Each row was made from one small tree. Brackets hold a mark, then the marks that hang from it, in the order of their numbers. Every link used is in the known rows. Write each row's tree.
Known rows
(Q_356 (Q_662 Q_880)): [-0.59 -0.31  0.40 -0.15  0.77  0.88  0.68  0.46 -0.09  0.05 -0.52 -0.06
  0.32 -0.85 -0.60 -0.22]
(Q_662 Q_650): [-0.31  0.18 -0.16  0.09  0.17 -1.33  0.88  1.17 -0.01  0.16 -0.16 -0.10
  0.34  0.63 -0.67 -0.08]
(Q_356 (Q_662 Q_96 Q_329)): [-0.72 -0.77  0.75  0.20  1.95 -1.32 -0.60 -1.17 -0.20  0.04 -0.04  0.26
  0.68  0.12 -0.44  1.46]
(Q_880 Q_662): [-0.64 -0.69 -0.08 -0.45  0.51  1.23 -0.04  0.48 -0.19 -0.56  0.41  0.19
 -0.29  1.04  0.61  0.47]
(Q_375 Q_662): [-0.54 -0.15  0.26  0.85 -0.41 -0.90 -0.19 -0.28  0.29 -0.11  0.41 -0.09
  0.37 -1.20 -0.22  0.28]
(Q_662 Q_329 Q_356 Q_650): [-0.64 -0.65  0.12  0.09  0.37 -3.99  1.66  0.77  0.17  0.67  0.74 -0.07
 -0.39  2.42 -2.02  0.21]
(Q_356 (Q_662 Q_96 Q_329 Q_880)): [-1.16 -0.91  0.51 -0.23  1.59 -1.86  0.76 -0.58 -0.41  0.31 -0.65  0.12
  0.87  0.42 -1.52  0.72]
(Q_662 Q_96 (Q_329 Q_165) Q_375 Q_650 Q_880): [-1.03 -0.72  0.84 -0.49  0.81 -6.09  0.74 -0.42  0.00  0.60 -0.93 -0.21
  2.00  2.12 -2.83  1.13]
(Q_375 (Q_662 Q_96 Q_329 Q_356)): [-1.38 -1.32  0.50  0.53 -0.17 -4.72  0.27 -1.95  0.09  0.55  1.12  0.14
  0.34  0.63 -1.63  1.02]
(Q_662 Q_96 Q_375): [-0.68 -0.73  0.47 -0.68  0.40 -2.32 -1.15 -1.50 -0.13  0.33 -0.66  0.46
  0.68 -0.12 -0.27  1.61]
(Q_329 Q_165): [ 0.46  0.16  0.64  0.31 -0.25 -0.27 -0.78 -0.90  0.19 -0.40  0.39 -0.45
  0.92  0.15  0.02 -0.09]
(Q_375 (Q_662 Q_96 Q_329 Q_356 Q_650 Q_880)): [-2.11 -1.33  0.09  0.18 -0.28 -6.63  2.48 -0.18 -0.19  1.02  0.43 -0.08
  0.84  1.51 -3.34  0.19]
(Q_880 (Q_662 Q_96 Q_356 Q_375)): [-1.55 -2.02  0.51 -1.39  0.28 -2.04 -0.79 -1.66 -0.20  0.08  0.52  0.72
 -0.20  1.62 -0.12  1.88]
(Q_329 (Q_165 Q_650)): [ 0.41  0.68  0.26 -0.54 -0.22  0.34  0.04 -1.46  0.38 -0.93  0.73 -0.51
  0.55 -0.31  0.44  0.23]
(Q_356 (Q_662 Q_96 (Q_329 Q_165) Q_650 Q_880)): [-0.96 -0.51  1.01  0.19  1.56 -3.43  0.87 -0.33 -0.29  0.16 -0.43 -0.43
  2.11  1.05 -2.17  0.61]
(Q_165 Q_329 Q_650): [-0.15  0.38 -0.68 -0.44 -0.25  0.57  1.69 -1.50  0.45 -1.16  0.95 -0.77
  0.01 -0.87  0.77  0.69]
(Q_356 Q_662): [-0.16 -0.17  0.62  0.25  1.14  1.42 -0.71 -0.13  0.09 -0.28  0.03  0.08
  0.10 -1.07  0.47  0.54]
(Q_662 Q_96 Q_329 Q_356 Q_375 Q_650 Q_880): [-1.76 -1.50  0.34 -1.02  0.37 -6.84  1.87 -0.13 -0.14  1.34 -0.55  0.27
  0.48  2.62 -3.34  1.02]

Which tree is each row?
[-1.15 -1.12 -0.09 -0.62  0.09 -1.08  1.23  0.98 -0.10 -0.03  1.02  0.13
 -0.57  2.24 -0.53  0.24] => (Q_880 (Q_662 Q_356 Q_650))
[-0.92 -0.44  0.54 -0.15 -0.82 -3.88  2.01 -1.55  0.73 -0.18  1.43 -0.68
  0.42  0.70 -2.24  0.06] => (Q_375 (Q_662 (Q_329 (Q_165 Q_650)) Q_356 Q_880))
[-1.08 -1.66  0.57 -1.08  0.26 -0.99 -0.45 -0.43  0.23 -0.02  0.68  0.45
 -0.88  1.67 -0.09  1.40] => (Q_880 (Q_662 Q_356 Q_375))
[-1.06 -0.73  0.40 -0.41  0.77 -0.24  0.30 -0.82 -0.56  0.15 -0.73  0.20
  0.96 -0.84 -0.63  0.27] => (Q_356 (Q_662 Q_96 Q_880))
[-1.94 -2.04  0.52 -1.04  1.31 -5.04  0.53 -0.24 -0.12  0.41  0.47  0.53
  0.02  3.44 -1.66  2.30] => (Q_880 (Q_662 Q_96 Q_329 Q_356 Q_375 Q_650))
[-1.06 -1.02  0.51 -0.34 -0.17 -5.90  1.92 -0.80 -0.28  0.78  0.32 -0.37
  1.37  2.82 -3.13 -0.17] => (Q_662 Q_96 (Q_329 Q_165) Q_356 Q_650 Q_880)
[-1.66 -1.30  0.19 -1.25 -0.45 -5.22  1.42 -0.42 -0.25  1.13 -0.63  0.33
  0.58  1.35 -2.48  0.60] => (Q_662 Q_96 Q_356 Q_375 Q_650 Q_880)
[-1.34 -1.10  0.29  0.41 -0.59 -4.20  1.99 -0.09  0.29  0.75  0.69 -0.19
 -0.18  1.04 -2.65 -0.23] => (Q_375 (Q_662 Q_329 Q_356 Q_880))
[-1.54 -0.84  0.12  0.31  0.14 -4.32  1.28 -0.67 -0.23  0.53 -0.25  0.02
  1.16  0.31 -2.19  0.48] => (Q_375 (Q_662 Q_96 Q_329 Q_880))
[-1.45 -0.70  0.10 -1.03  0.20 -4.13  1.04  0.27 -0.34  0.82 -1.38  0.28
  1.17  0.77 -1.97  0.76] => (Q_662 Q_96 Q_375 Q_650 Q_880)
[-0.89 -1.20  1.25 -0.31  0.61 -6.57 -0.25 -1.63  0.28  0.64  0.39 -0.08
  1.25  2.54 -2.24  1.73] => (Q_662 Q_96 (Q_329 Q_165) Q_356 Q_375 Q_650)
[-1.87 -1.81  0.37 -1.31  0.46 -3.36  0.11 -0.51 -0.24  0.26  0.36  0.58
  0.09  2.14 -0.81  1.81] => (Q_880 (Q_662 Q_96 Q_356 Q_375 Q_650))
[-0.97 -0.93  0.81 -1.45  1.54 -2.40 -0.73 -2.18  0.28 -1.03  0.54  0.12
  0.87  1.91 -0.13  2.76] => (Q_880 (Q_662 Q_96 (Q_329 (Q_165 Q_650)) Q_375))
[-0.97 -0.14  0.23  1.13  0.67 -3.86  1.12  1.12  0.40  0.24  0.37 -0.25
  0.62  0.70 -1.75  0.67] => (Q_375 (Q_662 Q_329 Q_650))
[-1.19 -0.97  0.97  0.90 -0.16 -6.30  0.39 -1.67  0.22  0.38  1.32 -0.43
  1.60  1.37 -2.31  0.89] => (Q_375 (Q_662 Q_96 (Q_329 Q_165) Q_356 Q_650))
[-1.26 -0.96  1.11 -0.13  2.51 -3.82 -0.55 -0.26  0.12  0.38 -0.64  0.34
  1.06  0.61 -1.33  2.50] => (Q_356 (Q_662 Q_96 Q_329 Q_375 Q_650))
[-1.70 -1.09  0.85 -0.57  2.17 -4.37  0.76  0.35 -0.11  0.69 -1.25  0.26
  1.22  0.91 -2.36  1.80] => (Q_356 (Q_662 Q_96 Q_329 Q_375 Q_650 Q_880))
[-1.17 -0.75  0.96 -0.35  1.69 -2.12 -0.99 -0.50 -0.02  0.23 -0.77  0.38
  1.12 -0.62 -0.43  2.06] => (Q_356 (Q_662 Q_96 Q_375 Q_650))
[-1.35 -0.50  0.22 -0.40  1.01 -1.49  1.22  0.32 -0.61  0.32 -0.90  0.07
  1.31 -0.31 -1.28  0.20] => (Q_356 (Q_662 Q_96 Q_650 Q_880))
[-1.25 -1.18  0.45 -0.86 -0.06 -4.63  0.09 -1.04 -0.08  0.86 -0.07  0.40
  0.39  1.12 -1.41  1.34] => (Q_662 Q_96 Q_356 Q_375 Q_650)
[-1.77 -1.51  0.23  0.11 -0.55 -5.28  1.62 -1.34 -0.12  0.88  0.49  0.08
  0.50  0.95 -2.68  0.29] => (Q_375 (Q_662 Q_96 Q_329 Q_356 Q_880))
[-0.82 -1.14  0.71 -0.04  0.66 -2.99  0.87  0.39  0.19 -0.27  1.45 -0.37
  0.27  3.65 -1.42  0.62] => (Q_880 (Q_662 (Q_329 Q_165) Q_356 Q_650))
[-0.81 -0.66  0.23 -1.28 -0.42 -4.04  1.86 -2.47 -0.02  0.03  0.79 -0.35
  0.69  1.82 -2.02  0.24] => (Q_662 Q_96 (Q_329 (Q_165 Q_650)) Q_356 Q_880)
[-0.61 -0.89  1.01 -1.27  0.34 -4.69 -0.30 -3.33  0.54 -0.05  0.94 -0.02
  0.53  1.44 -1.21  2.13] => (Q_662 Q_96 (Q_329 (Q_165 Q_650)) Q_356 Q_375)
